What can hang from each mark
gogido: rivov sipotup
rivov: bufe danugo
deset: bufe danugo sipotup
mudid: bufe danugo sadi
bufe: deset mudid rivov
danugo: deset mudid rivov
sipotup: deset

Each row was made from one small tree. Brackets hold a mark, then the marks that hang from it, in alphabetical order. Every link used is in the known rows. Write each row's tree.
Known rows
(mudid (bufe deset (rivov danugo)) sadi): [-0.54 -0.81  1.74 -0.07 -2.94 -0.08  0.82 -0.18  0.19 -0.57 -0.12  0.50
 -0.12 -0.25 -1.71 -2.11  1.48 -0.32  2.01  2.38  0.45 -1.53  0.02 -1.02
 -0.83  3.70  3.89  0.42]
(sipotup (deset (bufe (mudid danugo) rivov))): [-1.66 -1.84  1.55 -0.68  2.70 -0.47 -1.07 -0.29  2.04 -1.75  0.03  0.96
 -0.63  4.57 -0.40  0.97  1.71 -1.64 -1.79  1.05  1.16 -0.11 -1.15  2.21
 -0.80 -1.21  0.33 -0.83]
(sipotup (deset (bufe (mudid sadi) rivov) danugo)): [-1.12 -0.13  1.35 -0.25  0.26 -0.07 -1.21 -0.41  1.56 -0.32  0.00  1.38
 -0.01  4.18  0.47  1.16  1.64 -1.03 -0.87  2.90 -0.72 -1.28 -1.44 -1.42
  1.12 -1.01  1.44 -1.60]
(deset bufe (danugo (mudid sadi) rivov) sipotup): [ 2.19  2.69 -1.43  1.63 -0.56  1.58 -0.05  1.26 -2.41  1.58 -0.01  2.07
  1.89 -2.43  1.18  1.91 -1.38 -0.02  0.28  0.12 -2.33  1.18  0.15 -1.62
  0.13 -1.70 -0.52 -1.52]
(bufe mudid (rivov (danugo deset))): [-0.19 -0.64  0.88  0.22 -4.23 -0.75 -0.62 -2.11 -0.19 -1.31 -1.36 -1.39
 -0.87  3.45 -1.94 -0.11  2.19  0.77  1.08  1.07  1.31 -1.12 -0.01  1.30
  0.98 -0.29  0.92  2.03]
(gogido (rivov (danugo mudid)) (sipotup (deset bufe))): [ 3.37 -0.61 -0.09  0.51  0.77 -2.02 -0.39  0.16  0.15  2.33 -1.41 -0.49
  2.43 -0.33  0.69  0.70 -2.45 -0.27  3.03 -1.09 -0.26 -2.36 -1.12  0.96
 -1.06 -4.60  2.34 -0.21]
(rivov (danugo (deset bufe sipotup) (mudid sadi))): [ 1.07  0.35 -0.14  1.22 -2.51  1.77 -1.49 -1.44 -3.57  2.17 -0.74 -1.10
  3.78 -1.58 -0.64 -0.20 -1.97  1.33  2.45 -0.74 -3.79 -0.20  1.65 -0.46
 -0.63 -1.54  1.27 -0.64]
(gogido (rivov bufe) sipotup): [ 0.88 -0.04 -2.10 -1.90  1.80 -3.40  1.32  0.40  1.83 -0.28  0.57 -0.18
 -1.25 -0.02 -0.45  0.15 -2.69  0.12  0.96 -3.83  0.20 -2.32 -0.24  1.17
  1.72 -1.04 -0.84  0.71]
(danugo deset): [-1.76 -1.42 -0.53 -1.21 -0.63 -0.04 -0.11 -2.13  0.23  0.95  0.58 -1.62
 -0.96  0.23 -0.05 -0.07  0.03  2.14  0.37 -1.61  1.93 -1.04  0.18 -0.45
 -0.49 -0.21 -1.78  0.57]
(bufe (mudid (danugo rivov) sadi)): [-1.98  0.64 -1.13  0.03  2.68  1.66 -0.10 -0.39  2.61 -0.78  0.36 -1.83
 -2.79 -2.14 -1.78 -0.47  1.37  1.82 -4.84  0.66  0.94  0.89 -1.49 -0.09
  0.65 -1.06 -1.08 -0.18]
(deset (bufe rivov) (danugo mudid) sipotup): [ 2.41  1.07 -0.14  1.22 -1.30 -0.45  0.14  0.89 -3.53 -0.39  0.29  2.74
  1.44  3.47  1.08  2.29  0.78 -1.93  1.96 -0.13 -1.29  0.33  1.09  0.94
 -0.18 -0.63 -0.22 -0.87]
(deset bufe sipotup): [-0.59  0.67  0.40  0.08  2.77 -1.36 -0.33  1.37 -1.75 -1.01  1.78  2.68
  1.19  3.47  0.55  2.06 -0.65 -1.12  2.57 -1.69  0.52  0.34  1.60  2.21
  0.50 -0.81 -1.88  1.34]
(danugo (rivov bufe)): [-0.11 -0.14 -2.01 -0.85 -0.11 -1.42  1.47  0.65  1.64 -0.97  0.89  0.80
 -0.74 -1.83 -1.09  0.95 -2.87  1.84 -1.04 -2.65  2.06 -0.04  1.22  1.74
  0.50  1.00 -2.74  0.71]
(bufe (deset sipotup) mudid (rivov danugo)): [ 1.15  0.85  1.35  1.85 -3.64 -1.08 -0.14  1.35 -1.65 -3.13  0.08  1.79
  1.04  4.73 -0.59 -0.19  3.61 -1.95  3.25  2.09  1.70  0.54  0.75  3.13
  1.70 -0.30  2.66  3.02]
(mudid bufe danugo sadi): [-2.98 -1.26  0.98 -1.61  4.20  0.91 -0.04 -1.37  2.41  0.62  0.48 -2.20
 -2.60 -2.19 -0.98 -2.04 -0.20  0.99 -3.46  0.83 -0.53  0.02 -0.50 -1.38
 -1.31  2.31 -0.58 -1.39]
(gogido (rivov (danugo (mudid sadi))) sipotup): [ 3.39  0.62 -2.45  0.87 -0.50 -1.11  0.53 -0.70 -0.15  2.14 -0.71 -2.25
  0.47 -2.86 -1.04 -0.87 -1.32  1.80  1.51 -1.04 -0.23 -2.63 -0.71 -0.50
  0.53 -3.54  2.31  0.25]
(mudid (bufe deset) (danugo rivov) sadi): [-1.96 -0.41  0.66 -0.36  1.75  2.26  0.90  0.53  2.65  0.38 -0.05 -0.04
 -1.60 -5.40 -0.72 -2.09  0.50  0.35 -2.83  0.98  0.73  1.30 -1.97 -1.88
 -2.23  3.14  0.68 -1.15]
(mudid (danugo (deset bufe sipotup) rivov) sadi): [-1.12  1.33 -0.69  0.23  0.99  3.97 -1.18 -0.46  1.02  1.07 -0.66  0.46
  0.80 -3.60 -0.67 -0.15 -1.67  0.66 -2.69 -0.96 -2.24  2.17 -1.48 -1.31
 -0.80 -0.30 -0.59 -1.58]
(gogido (sipotup (deset (bufe mudid rivov) danugo))): [-0.40  0.27  1.01  0.59  1.72 -2.41 -0.78  0.42  2.01  0.70 -0.88  1.11
 -0.39  5.15  1.78  1.34  1.00 -1.88  0.85  0.80 -0.26 -1.44 -2.30 -0.13
  0.88 -1.38  1.23 -1.58]
(gogido sipotup): [-0.71  0.03 -1.25  0.38  2.57 -2.60  0.57  0.07  1.23  0.87  0.91 -0.95
 -1.30  1.63  0.71 -0.15  0.03  1.12  1.48 -2.52  2.10 -1.55 -0.40  0.91
  0.57 -0.80 -0.70  0.11]
(rivov bufe (danugo deset (mudid sadi))): [ 0.52 -1.43 -1.31 -0.46 -4.39  0.78 -0.50 -2.55 -1.27  1.45 -0.74 -3.24
  2.83 -3.22 -2.39 -1.70 -3.76  3.08  0.26 -1.48 -4.18 -1.63  2.41 -0.63
 -0.62  0.23  0.87 -1.79]
(danugo (deset bufe) (mudid sadi) rivov): [ 0.26 -0.39 -2.43  0.79 -1.93  2.79  0.33 -1.00 -1.20  2.46 -0.13 -0.34
  0.74 -6.10 -1.12  0.60 -1.41  2.03 -0.49 -1.95 -1.22  0.40 -0.94 -2.12
 -1.83 -1.47 -0.48 -1.63]
(deset bufe): [-2.32 -0.68  0.52 -0.42  2.72 -1.56  0.11  0.22 -0.43 -0.73  1.94  1.90
  0.08  2.65 -0.67  1.96 -0.31  0.44  1.95 -2.21  1.37 -1.34  1.26  2.20
 -0.67  0.15 -2.36  0.37]
(deset sipotup): [ 0.09  0.55 -0.82 -0.18  2.16 -1.37  0.03  0.63 -0.93 -0.68  1.74  0.41
 -0.18  2.84  0.93  0.60 -0.17  0.33  1.09 -0.99  2.29  0.35  1.64  1.63
  1.34 -1.13 -1.67  1.98]
(deset (bufe (mudid sadi)) danugo sipotup): [-1.47  2.80  1.20  0.59  2.02  0.28 -1.23  0.59 -1.29 -0.41  0.85  1.95
  0.91  3.28  0.86  1.91  0.68 -1.40  0.40  1.21 -3.13  0.15  0.27 -1.16
  2.58 -1.05 -1.14 -0.23]
(bufe (deset danugo sipotup) mudid rivov): [ 0.49  1.65  0.79  1.25 -2.21 -0.69  0.20  1.69 -1.16 -2.81  0.56  2.20
 -0.49  5.57  1.25  0.70  4.82 -2.72  1.72  2.23  1.47  0.33 -0.21  0.70
  2.01  0.07  1.34  1.71]
(bufe (rivov (danugo deset))): [ 0.84 -0.88  0.21 -0.02 -4.78 -0.42 -0.13 -2.31 -0.28 -0.17 -1.05 -0.56
  0.28  2.23 -1.72 -0.33  0.60  1.36  1.66  0.08  1.84 -1.52  0.78  1.17
 -0.21  0.84  1.05  1.24]

Which tree is each row?
[ 2.75  0.19  0.22  0.33 -0.54 -1.11  0.49  0.37 -2.65  0.43 -0.62 -0.10
 -0.91  1.72  2.19  0.34  0.74 -1.38  0.36  0.91 -0.31  0.58  0.82 -0.94
  0.20  0.73 -0.29 -0.10] => (deset (danugo (mudid (bufe rivov))) sipotup)
[ 3.82 -0.12 -1.20 -0.10 -2.87  0.02 -0.68 -1.17 -2.27  0.99 -0.84 -1.99
  1.46 -1.81 -0.30  0.07 -1.50  1.22  2.12 -0.67  0.30 -0.73  0.69  0.02
  0.00 -3.78  0.18  2.27] => (gogido (rivov (danugo (deset sipotup) mudid)))
[-1.47 -0.49  0.21 -0.68 -1.18 -1.48  1.05  0.60  0.10 -0.98  1.42  1.08
  1.55  1.55  0.35  0.24 -0.76  0.10  1.22 -1.26 -0.54 -1.56  2.02  0.51
 -0.24  2.69 -1.13 -0.89] => (rivov (bufe (deset danugo)))
[ 1.38 -1.67  0.09  0.61 -1.73  0.31 -0.73 -0.61 -0.29  0.86 -0.20  0.55
  2.29  1.36 -1.00  0.12 -0.59  0.34  0.98  1.28 -0.38 -1.36  0.63  0.69
 -1.45 -1.75  3.21 -1.70] => (sipotup (deset (bufe (rivov (danugo (mudid sadi))))))
[-2.60  0.09 -0.47 -1.51  1.10  1.25 -1.44 -0.99  0.98 -1.31 -0.03 -1.92
 -0.12 -0.19 -1.39 -1.30 -1.41  0.23 -3.31 -1.01 -3.99  0.92  0.66  0.12
  1.78  0.46 -1.21 -1.10] => (rivov (bufe (mudid (danugo (deset sipotup)) sadi)))
[ 0.65 -1.47 -2.10 -0.54 -1.51  2.17  0.85 -1.45 -0.01  2.68 -1.06 -2.68
 -1.50 -8.15  0.00 -1.20 -1.59  2.19 -1.81 -0.79 -0.38  0.81 -1.45 -3.75
 -1.56  0.30 -0.21 -0.85] => (danugo deset (mudid bufe sadi) rivov)
[ 0.78  0.29  0.51  0.25 -2.70 -0.02 -1.20 -1.62 -1.48  0.89 -0.97 -1.51
  1.96  1.50  0.09 -0.44 -1.37  1.26  2.48 -0.22  0.20 -0.11  1.71  0.86
  0.21 -0.60 -0.19  1.52] => (rivov (danugo (deset sipotup)))
[ 1.09  1.07 -0.02  1.18  1.07 -0.43 -0.24  0.83 -3.71  0.77  0.68  1.32
  2.07  2.17  2.03  2.28 -0.23 -1.04  1.80 -0.94 -1.82  0.26  1.89  0.39
 -0.33 -1.58 -1.57 -0.87] => (deset bufe (danugo mudid) sipotup)
[ 0.21 -1.17  0.37 -0.31  0.90 -1.14  0.80 -0.78 -1.35  1.69  0.12 -1.65
 -1.55 -0.61  1.58  0.42 -0.06  0.79 -0.39  0.27  0.22 -0.94  0.82 -1.26
 -1.25  0.94 -1.79 -0.83] => (deset (danugo (mudid bufe)))
[-0.89 -1.23  0.92 -1.22  3.78  0.22  1.09  0.05  2.37  0.17 -0.87 -0.92
 -2.95 -3.07 -0.33 -0.31 -0.84  0.58 -3.29 -0.45  2.50  1.27 -1.08  0.50
 -1.97  2.19 -2.34  0.03] => (mudid bufe (danugo rivov))
[-1.74  2.04  0.12  0.65  3.65  1.89 -1.02  1.44  0.44 -1.26  0.39  1.35
  0.05 -0.17 -0.82  1.09  0.41 -1.38 -2.12  0.13 -1.46  2.34 -0.93  1.09
  1.16 -1.51 -1.23 -0.11] => (deset (bufe (mudid (danugo rivov) sadi)) sipotup)
[ 1.13 -0.41  2.66  0.38 -2.51 -1.29  0.70  0.94 -1.38 -1.40 -0.67  1.82
  0.46  2.55  0.15 -0.99  1.32 -2.48  3.92  1.27  1.47  0.08  0.81  1.43
 -0.36  3.09  2.37  2.09] => (mudid (bufe (deset sipotup) (rivov danugo)))
[-0.62  0.12  0.64  1.44 -4.26  0.10  0.20 -0.13  0.10 -2.12  0.41  0.76
  0.46  2.36 -2.55 -1.13  4.05 -0.05  1.68  2.63  0.98 -1.25 -0.06  0.94
  0.87  0.57  4.01  1.22] => (bufe deset (mudid sadi) (rivov danugo))
[ 2.21  0.77 -0.31  1.53 -2.34  0.18 -0.52  0.68 -3.04 -0.48  0.02  2.11
  2.74  2.00 -1.63  0.64 -0.16 -0.82  2.71  0.13 -1.87 -0.01  1.76  1.90
  0.31 -0.94  2.19  0.08] => (deset (bufe (rivov (danugo (mudid sadi)))) sipotup)
[ 1.13 -0.30 -3.74  0.46 -2.90  2.70  0.44 -1.56 -0.26  2.59 -0.23 -2.40
 -0.46 -6.73 -0.78 -0.48 -0.77  3.39 -1.50 -1.22  0.48  0.70 -1.09 -2.79
 -1.23 -1.89 -0.38 -1.12] => (danugo deset (mudid sadi) rivov)
[-2.11 -0.60  0.26 -1.60  1.56 -0.20 -1.22 -0.71  0.61 -1.71 -0.08 -1.82
 -0.20  1.45 -0.67 -0.49 -1.43 -0.42 -2.68 -1.92 -2.52  1.34  1.04  1.68
  1.35  0.51 -2.56 -0.21] => (rivov (bufe (mudid (danugo (deset sipotup)))))
[-1.03 -0.78  0.97 -1.57  0.01  2.54 -0.86 -1.83  1.40  0.33 -1.20 -1.40
 -2.04 -0.99 -0.54 -2.49  0.15 -0.73 -2.85  1.07 -1.83  1.23 -1.33 -2.13
 -0.49  2.66  1.26 -0.91] => (mudid (bufe rivov) (danugo (deset sipotup)) sadi)
[ 0.60  0.30  1.65  0.38 -2.75  0.22  0.37  0.70 -0.40 -0.77 -0.26  1.52
  0.91  0.69 -0.80 -1.93  0.93 -1.29  2.69  2.63 -0.39 -0.22  0.28 -0.75
  0.37  3.04  3.95  0.96] => (mudid (bufe (deset sipotup) (rivov danugo)) sadi)
[-1.69  1.47 -0.11  0.08 -0.71 -0.25 -0.36  1.26 -0.14 -1.76  1.28  0.82
  1.43  1.51  0.46 -0.29  0.30 -1.38  0.26  0.77 -3.25  0.10  1.05 -0.95
  2.60  1.00  0.35 -0.58] => (rivov (bufe (deset danugo sipotup) (mudid sadi)))
[-0.51 -0.17 -1.12 -1.70  3.52 -2.65  0.36  0.34  2.79 -1.20 -0.42 -1.61
 -1.85  0.34 -0.85 -0.06 -1.15 -0.64 -1.74 -2.71 -1.05 -1.24 -1.23  1.82
  1.72 -1.58 -0.87  0.46] => (gogido (rivov (bufe (mudid danugo))) sipotup)
[-2.98  1.14  1.43 -0.01  1.89 -0.05 -0.59 -0.43  0.37 -0.22  1.04  0.91
 -0.33  2.43 -0.34  1.80  1.38  0.09 -0.15  1.15 -2.13 -1.40 -0.13 -1.28
  1.14 -0.29 -1.02 -1.14] => (deset (bufe (mudid sadi)) danugo)
[-0.29 -2.00  0.64 -0.68  1.00 -1.31 -0.26  0.11  1.05 -0.71  0.86  2.00
  0.28  4.19  0.15  1.38  0.23 -0.62  0.84  0.42  2.34 -1.13 -0.08  1.69
 -0.69 -0.82  0.38 -0.11] => (sipotup (deset (bufe rivov)))
[ 0.98 -1.63 -0.80  0.66 -0.24 -0.56  2.18  1.35 -1.01  0.66  0.24  0.27
 -0.88 -4.98  0.81 -0.21  0.54  0.56  0.55 -0.97  2.95  1.04 -0.42 -0.01
 -2.45  0.96 -0.42  0.77] => (danugo (mudid (bufe deset)) rivov)
[ 2.32 -0.19 -1.92  0.57 -0.61  1.17 -0.33 -0.64  1.03  3.01 -0.40 -1.55
  0.64 -3.53  1.74  0.03 -0.85  2.14 -2.57  2.27  1.33 -0.25 -0.60 -3.00
 -0.89 -2.72  0.35 -2.31] => (sipotup (deset (danugo (mudid sadi) rivov)))
[ 1.24  2.17 -0.26  1.66 -1.18  0.38  0.63  2.08 -0.75  0.02  0.58  2.23
  1.08  0.11  2.41  0.87  1.22 -0.54  1.83  0.55  2.12  1.17  0.08 -0.58
  0.23  0.13 -0.52  0.77] => (bufe (deset (danugo rivov) sipotup))
[ 1.41  0.94 -2.72  1.01 -1.33  2.84 -0.32 -0.09 -2.17  2.04 -0.45  0.38
  1.70 -5.13  0.04  0.76 -1.90  0.89 -0.01 -1.45 -2.30  1.92 -0.47 -1.84
 -0.76 -2.21 -0.27 -0.85] => (danugo (deset bufe sipotup) (mudid sadi) rivov)
[-2.39 -0.18  1.57 -0.69  0.51  0.16  0.62 -0.09  0.73  0.98  0.75  0.19
 -0.80 -1.15  0.95 -1.35  1.36  0.14  0.65  2.13 -0.71 -1.48 -0.76 -3.61
 -0.70  3.32  1.09 -0.81] => (mudid (bufe (deset danugo)) sadi)
[-1.28  0.82 -0.09  0.77 -0.04  1.78 -0.38  1.29  0.62 -3.15  0.79  1.03
 -0.86  2.59 -1.11 -1.43  4.86 -2.06 -1.62  2.23  0.03  1.54 -1.08  0.97
  1.12 -0.14  2.80  0.36] => (bufe (deset sipotup) (mudid danugo sadi) rivov)
[-0.55 -0.85  2.02 -0.19  0.76 -1.24 -0.96  0.00  1.04 -0.59 -0.18  1.68
 -0.17  5.38  1.16  1.86  1.47 -1.45 -0.20  2.29  0.80 -1.01 -0.94  0.07
  0.45 -1.01  0.14 -0.68] => (sipotup (deset (bufe mudid rivov) danugo))
[ 0.71  0.47  0.10  0.16 -1.11 -3.22  0.52  0.96  0.98 -1.18 -0.99 -0.07
  1.23  0.76 -0.65 -0.49 -1.15 -1.02  3.02 -1.63 -0.71 -2.27 -0.54  1.99
  1.89 -0.90  1.42  1.69] => (gogido (rivov (bufe deset mudid) danugo) sipotup)
[-1.72 -0.98  2.48 -0.56  3.83 -0.04  0.16  1.21  0.05 -1.00  0.37  0.12
 -0.73  0.34  1.26 -1.52  1.06 -1.85 -0.42  0.17  0.60  1.66 -0.07  0.95
 -1.68  2.73 -0.57  0.22] => (mudid (bufe (deset sipotup)) danugo)
[-1.02 -0.58  0.83 -0.60 -1.00 -2.56 -0.22 -0.76  0.23 -1.87  0.03 -1.15
  0.75  2.31 -2.03  0.09 -1.90  1.24  0.83 -0.74 -0.98 -1.49  2.73  3.30
  1.55  0.72 -1.18  1.21] => (rivov (bufe mudid) danugo)
[-2.00 -0.29  0.57 -0.55  2.54  0.84 -1.49 -0.97  0.41 -0.97 -0.44 -2.54
 -1.35  1.81  0.21 -0.35  1.43  0.11 -2.43 -0.25 -0.26  1.60 -0.60  0.95
  0.66 -1.31 -1.95  0.62] => (bufe (mudid (danugo (deset sipotup))))
[ 2.26 -1.29 -0.04 -0.15  0.66 -0.40  0.50 -0.13  1.04  2.84 -1.01 -1.42
 -0.77 -2.82  2.75  0.31 -1.27  0.56 -1.58  1.67  1.85  0.21 -0.84 -2.31
 -1.55 -0.96 -0.69 -1.27] => (sipotup (deset (danugo (mudid bufe) rivov)))
[ 2.04  2.62 -0.95  0.78 -0.19  0.05  0.26  1.14 -0.29  0.60 -0.09  1.08
  0.03  0.13  2.12  1.70 -0.52  0.47 -0.02  0.41  1.93  0.97  0.42 -0.87
  1.11 -0.85 -2.09  1.00] => (deset (danugo rivov) sipotup)
[-1.06 -0.30  1.23 -0.41  0.97  1.81  0.30  0.87  0.87 -1.35  0.27  0.80
 -0.97 -0.15 -0.31 -2.39  2.24 -2.30 -1.40  1.92 -0.60  1.26 -0.78 -0.80
 -0.92  3.33  2.70 -0.58] => (mudid (bufe (deset sipotup) rivov) danugo sadi)
[-0.33 -0.49  1.10 -1.15  1.70  1.69 -0.31 -0.43  1.40  0.94 -1.90 -1.32
 -1.88 -3.68  0.94 -0.85 -1.82 -0.19 -2.94 -0.62  0.25  2.92 -1.67 -0.86
 -1.47  1.90 -2.15  0.10] => (mudid bufe (danugo (deset sipotup) rivov))
[-3.36 -1.35  1.50 -0.89  3.18  1.37  0.37 -0.07  1.84  0.01  0.86 -0.87
 -1.38 -2.37 -0.42 -2.32  1.12 -0.05 -1.83  0.80 -0.55 -0.09 -0.97 -1.33
 -2.27  3.30  1.14 -1.52] => (mudid (bufe deset) danugo sadi)
[ 1.89  2.29 -1.04  0.04 -0.81 -0.61  0.48  1.23  0.08 -0.37 -0.17  1.64
  0.65  0.11  1.43  1.53 -3.04 -0.23 -0.38 -0.75 -0.33  1.09  1.67 -0.18
  1.58  0.46 -2.66  0.44] => (deset (danugo (rivov bufe)) sipotup)
[ 2.99 -1.47  0.14 -0.92 -0.63 -1.73  0.68 -0.86 -1.24  0.70 -0.60 -1.82
 -0.38 -2.16 -0.72 -0.18 -1.22  0.91  1.36 -0.17  1.45 -1.91  0.56  0.41
 -0.75 -1.53 -0.07  2.04] => (gogido (rivov (danugo (mudid bufe))))
[-0.60  1.20 -1.64 -0.10  0.38  3.99 -0.89 -0.91  1.76  1.23 -0.76 -1.68
 -0.41 -4.21 -0.37 -1.09 -0.95  1.52 -3.74 -0.31 -0.43  2.28 -1.46 -1.95
 -0.38 -0.75 -0.45 -1.19] => (mudid (danugo (deset sipotup) rivov) sadi)
[ 0.96 -2.52 -0.53 -0.66 -0.03 -1.97  1.65 -0.24 -1.11 -0.39  0.24 -0.90
 -2.56  0.02 -0.16 -0.35  1.21  0.07  0.32 -0.85  2.05 -0.66  0.76  0.73
 -1.24  1.14  0.08  0.52] => (danugo (mudid (bufe rivov)))
[ 0.22  2.20  0.39  1.66 -0.83 -0.06  0.44  2.26 -0.42 -1.16  0.21  1.67
 -0.02  0.73  2.32  1.09  2.65 -1.53  0.92  1.76  1.70  1.91 -0.67 -0.30
  1.57 -0.71 -0.72  1.93] => (bufe (deset (danugo rivov) sipotup) mudid)
[ 0.37  1.07  1.57  0.36  0.12 -0.46  1.07  1.91 -0.48  0.10 -0.15  2.05
 -0.46 -1.13  3.09  0.09  0.33 -1.77  1.49  1.09  1.43  1.32 -0.48 -1.37
 -0.32  2.24 -0.67  1.09] => (mudid (bufe (deset (danugo rivov) sipotup)))
[-0.93 -0.59 -1.04 -0.89  1.60  0.22  0.84  0.01  2.49 -0.84  0.11 -0.46
 -1.00 -2.16 -1.66  0.07 -2.32  1.59 -3.58 -2.60  1.22  0.85  0.46  2.18
 -0.96  1.15 -2.75 -0.83] => (mudid (danugo (rivov bufe)))
